What can hang from each mark
veri: nasap telug
dake: mevo veri
gunepuz: bofi pera
telug: veri
givukiz: mevo nasap
mevo: dake givukiz
pera: gunepuz nasap
radim: bofi
nasap: givukiz pera veri
bofi: gunepuz radim

In the rows, zero is written as 128.
Known rows, with every way that one mark hangs from another
telug{veri{nasap{givukiz{mevo{dake}} pera}}}: [132  92  84 170 114 151 172 121 112 138 167 127  17 123 142  72 133 171
 150 205 152  90 156  99 121  83]
mevo{dake{veri} givukiz{nasap{pera{gunepuz}}}}: [177 129 148  98  98 143 155  89 124 127 228 192  59 135 135 106 150 201
 151 163 169  90 201 114  83 133]
dake{mevo{givukiz{nasap{veri}}}}: [157 158 165 150  79 125  96  97  74 124 188 119  85 157 113 146 147 183
 118 138 129  91 114 111  94 116]
givukiz{nasap{pera veri{telug}}}: [156 138 137 145 110  99 124 136 108 106 191 128 106 151 134 137 121 156
 130 114 128  97  84 147  99 110]
gunepuz{pera}: [146 142 108 137 135 140 156 138 113 149 154 110 153 113 143 122 143 143
 113 145 152 117 135 135 120 107]
givukiz{mevo{dake{veri{nasap{pera{gunepuz}}}}}}: [144 102 106 128 107  99 193 111  97 148 151 173  62 113 126  74 151 157
 122 192 179 121 206 112 119 112]
mevo{dake{veri{telug}}}: [140  62 135  90 117 163 201 131 112 134 176  81 145 121 126 109 162 154
 108 142 124 134 129 143  78 122]
pera{gunepuz nasap{veri}}: [147 118 149 144 106  69 135 119 120 109 106 129  94 140 123 165 152 129
 140 145 122 124 159 101 150 159]
veri{nasap{pera} telug}: [130 120 106 136  99 105 148 141 112 160 109 114 113 128 141 122 120 143
 119 146 145 108 119 128 113 121]
dake{mevo veri}: [140 110 141 118 125 110 135  94  88 115 159 105 139 130 113 114 142 159
  87 137 137 124 104 115 109 132]
gunepuz{bofi{radim} pera{nasap{givukiz veri}}}: [186 146  72 163 113 109 130 125  67 116 119  64 113 132 193 141 172 122
 132 121 136 110 141 117 144  73]
radim{bofi{gunepuz}}: [ 92 139 125 130 107 116 116 115 148 114 124 147 155 103 128  97 120 109
 135 129 132 118 114 129 123 143]
mevo{dake{veri}}: [141  91 129  97 130 154 175 122 117 129 180 110 124 123 128 118 157 146
 116 131 144 131 164 126 109 116]
bofi{gunepuz{pera{nasap}} radim}: [119 149  69 127 111 114 120 108  94 126 120 145 159 113 201 109 160 101
 128 138 153 148 145 128 165 120]
bofi{gunepuz{pera{nasap{givukiz{mevo}}}} radim}: [137 132  64 154 108 138 115  87  88 123 132 153 104 119 203  54 153 102
 124 176 147 149 118 120 149  87]
mevo{dake{veri{telug}} givukiz{nasap{pera}}}: [167 109 141  91  92 174 151 105 115 143 237 144  92 137 135 105 136 182
 125 138 141  98 137 136  64 107]
mevo{dake{veri{nasap{pera} telug}} givukiz}: [152  93 124 102  69 151 169 121  89 172 175 118  92 124 138 104 142 171
 102 164 160  99 172 111  78 107]
nasap{givukiz pera{gunepuz{bofi}} veri{telug}}: [176 119 124 171 113  84 160 128 115  95 137 100  83 128 144 119 123 183
 155 153 128 101 115 115 114 126]
givukiz{mevo nasap{pera{gunepuz{bofi}} veri}}: [168 177 113 180 121  59 143 115  98 114 164 158  74 144 115 102 126 151
 182 142 144 110 131 143 157  98]
mevo{dake{veri} givukiz{nasap{pera}}}: [171 142 137 100 100 166 131  89 119 134 238 170  69 143 134 113 138 180
 131 134 161  94 174 123  90 100]
pera{gunepuz nasap{givukiz{mevo}}}: [153  99 131 150 117 116 138  86 128 134  91 154  51 136 134  89 134 127
 151 183 119 134 131  98 124 133]
gunepuz{bofi}: [140 145 111 137 138 120 147 129 125 131 110  93 133 128 124 125 125 129
 160 112 120 130 123 134 153 105]
dake{mevo{givukiz}}: [130 139 143 129  85 143 108  89 106 141 135 120 110 139 112 119 138 175
 108 143 131 117 123 105 111 133]
gunepuz{bofi{radim} pera{nasap{givukiz{mevo}}}}: [170 138  49 157 118 128 149 101  81 145 103  96 101 126 182  84 163 111
 139 146 138 135 122 130 145  52]
telug{veri{nasap{givukiz pera}}}: [144 109  96 169 117 116 121 134 109 125 150 141  43 117 151 106 107 157
 148 175 149  66 134  90 135 111]
givukiz{nasap{pera{gunepuz} veri}}: [160 159 147 151 120  70 118 123 111  97 181 175  83 139 130 143 132 165
 153 142 160  89 151 125 125 137]
bofi{gunepuz{pera}}: [124 149  99 142 133 140 145 127 110 136 165 135 162 100 161  99 133 144
 124 158 156 134 128 125 136 122]

Rows
[154  91 122 113 121 153 187 106 114 133 228 136 101 137 123  67 133 159
 124 146 144 127 104 159  76  84]  givukiz{mevo{dake{veri{telug}}} nasap{pera}}
[163 102  92 142 124 188 192  96 126 166 143  83  68 130 159  95 161 155
 121 176 139 141 147 108 106  69]  gunepuz{pera{nasap{givukiz{mevo{dake}}}}}
[164 145 129 170 124 111  99 115 108  86 171 142  72 132 153 140 112 155
 111 135 143  96 126 104 125 108]  nasap{givukiz pera veri}
[147 123  96 143 104  75 186 143 115 156  82 105 110 114 127 114 131 158
 171 161 147 111 147 125 125 129]  veri{nasap{pera{gunepuz{bofi}}} telug}
[166 173  96 154 110  51 120 127  88  76 151 166  90 138 154 135 157 144
 180 119 156  99 161 146 149 113]  givukiz{nasap{pera{gunepuz{bofi{radim}}} veri}}
[176 139  63 137 120 134 142 110  98 143  97  79 113 124 193 122 165 122
 147 128 139 118 140 122 140  77]  gunepuz{bofi{radim} pera{nasap{givukiz}}}
[114 151  65 133 119 128 129 126  84 118 151 151 172 103 191  84 164 119
 118 150 166 141 141 138 142 116]  bofi{gunepuz{pera} radim}
[161 160  72 152 107  85 145 135  74 123 117  72 145 128 183 155 177 106
 126 107 136 125 150 135 169  75]  gunepuz{bofi{radim} pera{nasap{veri}}}
[159 152  87 138 137 119 174 121 120 161  99  64 146 124 150 143 139 130
 152 114 130 130 134 125 164  88]  gunepuz{bofi pera{nasap}}
[140  89  99 146 108 175 173 120 105 173 113 104  34 123 137  81 150 143
 129 195 140 130 160 103  89  78]  veri{nasap{givukiz{mevo{dake}}}}
[151 142  65 159 117  92 131 100 107  96 112 179  65 125 156  62 140 145
 167 164 155 128 147 132 148 100]  nasap{givukiz{mevo} pera{gunepuz{bofi{radim}}}}
[140 113  96 130 114 123 165 111  89 157 156 141  79 120 126  85 137 137
 102 166 172 124 172 120 123  76]  givukiz{mevo{dake{veri{nasap{pera}}}}}
[115 151 103 139 113 129 144 127 136 134 150 127 176  94 149  88 138 132
 116 145 157 110 117 133 115 118]  radim{bofi{gunepuz{pera}}}
[142 130  89 116 105  74 142 111 120 112  53 130 114 132 158 137 166 108
 184 117 126 143 169 129 170 140]  pera{gunepuz{bofi{radim}} nasap}
[188 112 105 166 119 126 177 134  91 146 130  20 123 131 163 131 153 148
 128 137 109 109  95 114 112  84]  gunepuz{bofi pera{nasap{givukiz veri{telug}}}}
[161  38 120 102 103 173 196 132  82 168 149  70  78 113 150  92 161 157
 114 177 131 107 147 108  47 106]  mevo{dake{veri{nasap{givukiz} telug}}}
[149 110 106 110 119 124 164 121  99 146 158 127  87 116 142 121 139 154
 110 148 176 108 192 113 119 100]  mevo{dake{veri{nasap{pera}}}}
[166  73 157 147  98 101 151 115 112 108 111  95  76 141 144 136 151 149
 134 167 105 115 120  96 100 160]  pera{gunepuz nasap{givukiz veri{telug}}}
[142  82  94 146  98 166 184 118 112 166 129 101  43 125 147  72 137 165
 119 192 143 124 124 113  85  77]  veri{nasap{givukiz{mevo{dake}} pera} telug}
[176 120 102 154 100  71 127 115  89  89  79 113  73 137 173 144 175 120
 165 138 128 116 169 102 156 125]  pera{gunepuz{bofi{radim}} nasap{givukiz veri}}
[172 170 156 153  84  88  97 112 111 105 200 198  67 143 125 142 127 179
 152 152 158  74 165 108 109 140]  mevo{givukiz{nasap{pera{gunepuz} veri}}}
[165 101 142 172 108  89 125 102 103 111 111 145  46 142 136 114 143 132
 131 182 121 121 134  92 133 127]  pera{gunepuz nasap{givukiz{mevo} veri}}
[146  98 111 166 116  93 142 132 119 118 140 166  29 112 143 101 125 172
 173 200 162  63 163  82 135 147]  telug{veri{nasap{givukiz pera{gunepuz}}}}
[161 136  67 153 108  75 134 123  91 125  73 147  56 112 175 106 154 148
 172 165 171  99 188 107 141 112]  veri{nasap{givukiz pera{gunepuz{bofi{radim}}}}}
[152  87 107 162  98 106 163 117 100 156 105 153  46 122 136  60 129 160
 133 213 152 107 122 109  88 123]  veri{nasap{givukiz{mevo} pera{gunepuz}} telug}
[154 130  72 146 100  88 170 148  68 127 111  42 174 129 176 145 184 114
 122 116 121 126 112 151 142  84]  gunepuz{bofi{radim} pera{nasap{veri{telug}}}}
[173 113 117 140 116 102 121  86  64 133 146 120  59 126 142 106 121 174
  93 166 167  86 126  81 104 109]  dake{mevo veri{nasap{givukiz pera}}}
[139 112  84 185 119 110 129 120 102 134 147 154  36 124 140  65 102 144
 143 195 150  80 117 103 140  93]  telug{veri{nasap{givukiz{mevo} pera}}}
[168 116  94 129 108  97 136  99 117 112  57 128  74 130 170 122 169 123
 187 139 126 129 165 107 150 133]  pera{gunepuz{bofi{radim}} nasap{givukiz}}
